Each row comes from the steps of one walk. Every step used is in the known rows, and no mark comes twice. Write the walk behind each row, first mark first.
In the rows, 128 means zero.
Known rows:
doro/zinekub/korin/kotar: [153 142 106 163 155 117 122 132 119 109 151 108  58 115 155 174 142 101
  88  93 147 155 105]
danen/buna/kotar/korin/zinekub: [137 129  99 150 125 124 146 147 138 119 149 112  90 113 147 166 146  79
  84  91 146 149  88]
tidunod/musesal/doro/zinekub/korin: [165 129  92 152 143  86 127 118 118 129 191 149  48  80 158 205 151 106
  76 111 155 166  90]
kotar/buna/danen/rozog: [110 150 102 200 132 111 169 119 146 113 126  76  77 145 113 156 111 110
 141 131 135 139  73]
rozog/danen/buna/kotar/korin/zinekub/doro: [153 132  96 127 152 141 134 115 132 135 148 115  71  87 119 186 145  37
 101  73 150 142 132]
buna/kotar/korin/zinekub: [170 140  91 144 115 120 138 142 120 132 146  96  85 136 135 177 149 100
  77 106 163 132  93]
kotar/buna/danen/rozog/zinekub: [116 147 104 194 122 121 164 117 136 102 120  72  87 155 113 150 107  99
 144 130 132 133  62]
danen/buna/kotar/korin: [110 134  95 163 122 115 164 160 139  93 126 106 104 129 142 143 125  81
 104 103 149 152  63]
tidunod/musesal/doro: [158 133  92 169 110  87 137 143 111 105 153 134  80 103 138 185 129 109
  90 138 158 153  71]
musesal/doro: [158 144  83 169 121 116 137 132 115 111 140 112  76 131 141 181 123  97
  99 129 159 159  87]
kotar/korin/zinekub/doro/musesal: [182 138 105 140 149 126 117 128 117 140 192 114  62 111 145 201 147  84
  80  86 156 147 133]
korin/kotar/buna/danen/rozog/zinekub/doro: [136 131 134 186 159 131 140 125 123 115 131  75  72 115 105 163 114  95
 138 103 138 144 110]
rozog/zinekub: [152 144  84 172 107 125 136 145 112  76 123  92 105 160 138 148 109  91
 103 126 155 137  63]
buna/danen/rozog/zinekub/doro: [163 142  95 165 152 127 134 113 111 127 124  80  63 137  86 161 103  90
 102 113 162 134  89]
musesal/doro/zinekub/korin/kotar/buna/danen: [131 152 106 154 172 113 144  99 129 140 164 114  44  94 161 218 155  81
 138  88 119 151 131]
musesal/doro/zinekub/korin: [165 140  83 152 156 112 127 107 120 134 178 129  46 107 161 202 146  93
  85 100 155 171 106]
buna/kotar: [152 145  78 166 119 114 142 156 118 102 114  99  98 155 130 150 121 104
  87 125 168 147  73]
danen/buna/kotar/korin/zinekub/doro: [155 117 105 142 155 129 132 144 135 134 172 118  80  85 139 183 147  72
  79  71 161 163 123]
rozog/zinekub/korin/kotar: [144 143 111 155 126 126 124 149 104  74 124  91  91 148 142 146 123  99
 104 102 152 133  72]
korin/kotar/buna/danen/rozog: [109 148 125 201 138 114 159 129 137 109 113  72  71 133 109 154 115 113
 141 126 128 139  87]
kotar/korin: [140 147  90 172 110 113 153 144 122  90 134  86  97 146 136 158 117 100
 109 120 156 129  67]
korin/kotar: [147 145 105 181 122 118 131 157 115  83 114  92  90 139 135 153 121 104
 101 120 150 141  87]
tidunod/musesal/doro/zinekub/korin/kotar/buna/danen: [130 140 116 156 159  86 143 110 125 136 179 136  44  66 158 223 159  91
 130  99 118 145 115]

Write each row's walk:
[191 126  91 159 150 128 110 133 118 128 174 108  71 107 134 196 135  94
  76  94 170 154 132]  korin/zinekub/doro
[188 136 101 127 151 126 118 138 114 156 182 118  65 116 139 197 155  85
  68  83 163 151 133]  buna/kotar/korin/zinekub/doro/musesal
[118 135  86 173 127 116 151 161 138  89 119 116 102 132 141 140 122  82
  95 109 153 165  69]  danen/buna/kotar
[174 139  80 169 141 115 130 115 119 133 163 125  58 108 156 203 139  91
  85 119 150 174 110]  musesal/doro/zinekub
[125 133 122 184 156 117 137 135 140  99 172 105  72 106 173 180 146 104
 124  90 131 166 111]  doro/zinekub/korin/kotar/buna
[137 118 132 172 149  89 132 131 129 118 197 144  56  59 177 209 160 112
 113 103 130 176 110]  tidunod/musesal/doro/zinekub/korin/kotar/buna
[106 147 107 176 137 120 161 111 136 105 135  73  77 155 120 150 112 102
 143 113 136 132  59]  kotar/buna/danen/rozog/zinekub/korin
[132 145  91 136 122 135 148 117 134 118 124 108  81 115 125 171 144  45
 106  94 136 129  99]  rozog/danen/buna/kotar/korin/zinekub
[138 158  87 179 131 112 152 116 125 120 106  78  64 155  93 151 106 107
 106 134 152 127  66]  buna/danen/rozog
[115 145 127 193 130 125 153 127 128 100 109  70  82 144 112 147 112 102
 143 125 124 133  77]  korin/kotar/buna/danen/rozog/zinekub
[164 141  92 162 153 118 121 142 116 111 164 116  74 129 139 173 121  86
  93 105 161 162 112]  zinekub/doro/musesal
[151 141 102 117 157 138 129 114 129 144 159 131  62  94 129 188 152  28
  97  71 138 148 138]  rozog/danen/buna/kotar/korin/zinekub/doro/musesal
[111 125 147 193 133 125 140 142 131  82 142  79  83 137 137 134 120 125
 125 110 142 161  69]  danen/rozog/zinekub/korin/kotar/buna
[111 155 110 158 137 123 151 132 122  83 124  80  93 146 143 164 125  82
 157  95 123 113  83]  rozog/zinekub/korin/kotar/buna/danen
[138 145 108 163 137 115 128 150 116  84 129  94  78 138 142 152 125 109
 101 104 155 139  82]  zinekub/korin/kotar
[184 128 100 151 145 128 121 131 119 132 182  99  71 104 134 197 140  92
  84  88 168 141 127]  kotar/korin/zinekub/doro
[117 136 121 201 122 118 147 161 134  76 134  89 103 130 155 156 124 109
 135 118 135 153  94]  korin/kotar/buna
[134 142 140 176 165 128 135 124 121 124 144  89  62 123 115 166 121  88
 133 101 126 151 118]  korin/kotar/buna/danen/rozog/zinekub/doro/musesal
[135 155 117 155 143 122 136 117 108 107 102  74  57 153  97 142 114 101
 108 109 144 118  66]  buna/danen/rozog/zinekub/korin/kotar
[141 134 107 173 128 123 135 128 118  94 135  85  75 156 118 130 109 119
  90 119 166 150  48]  danen/rozog/zinekub/korin
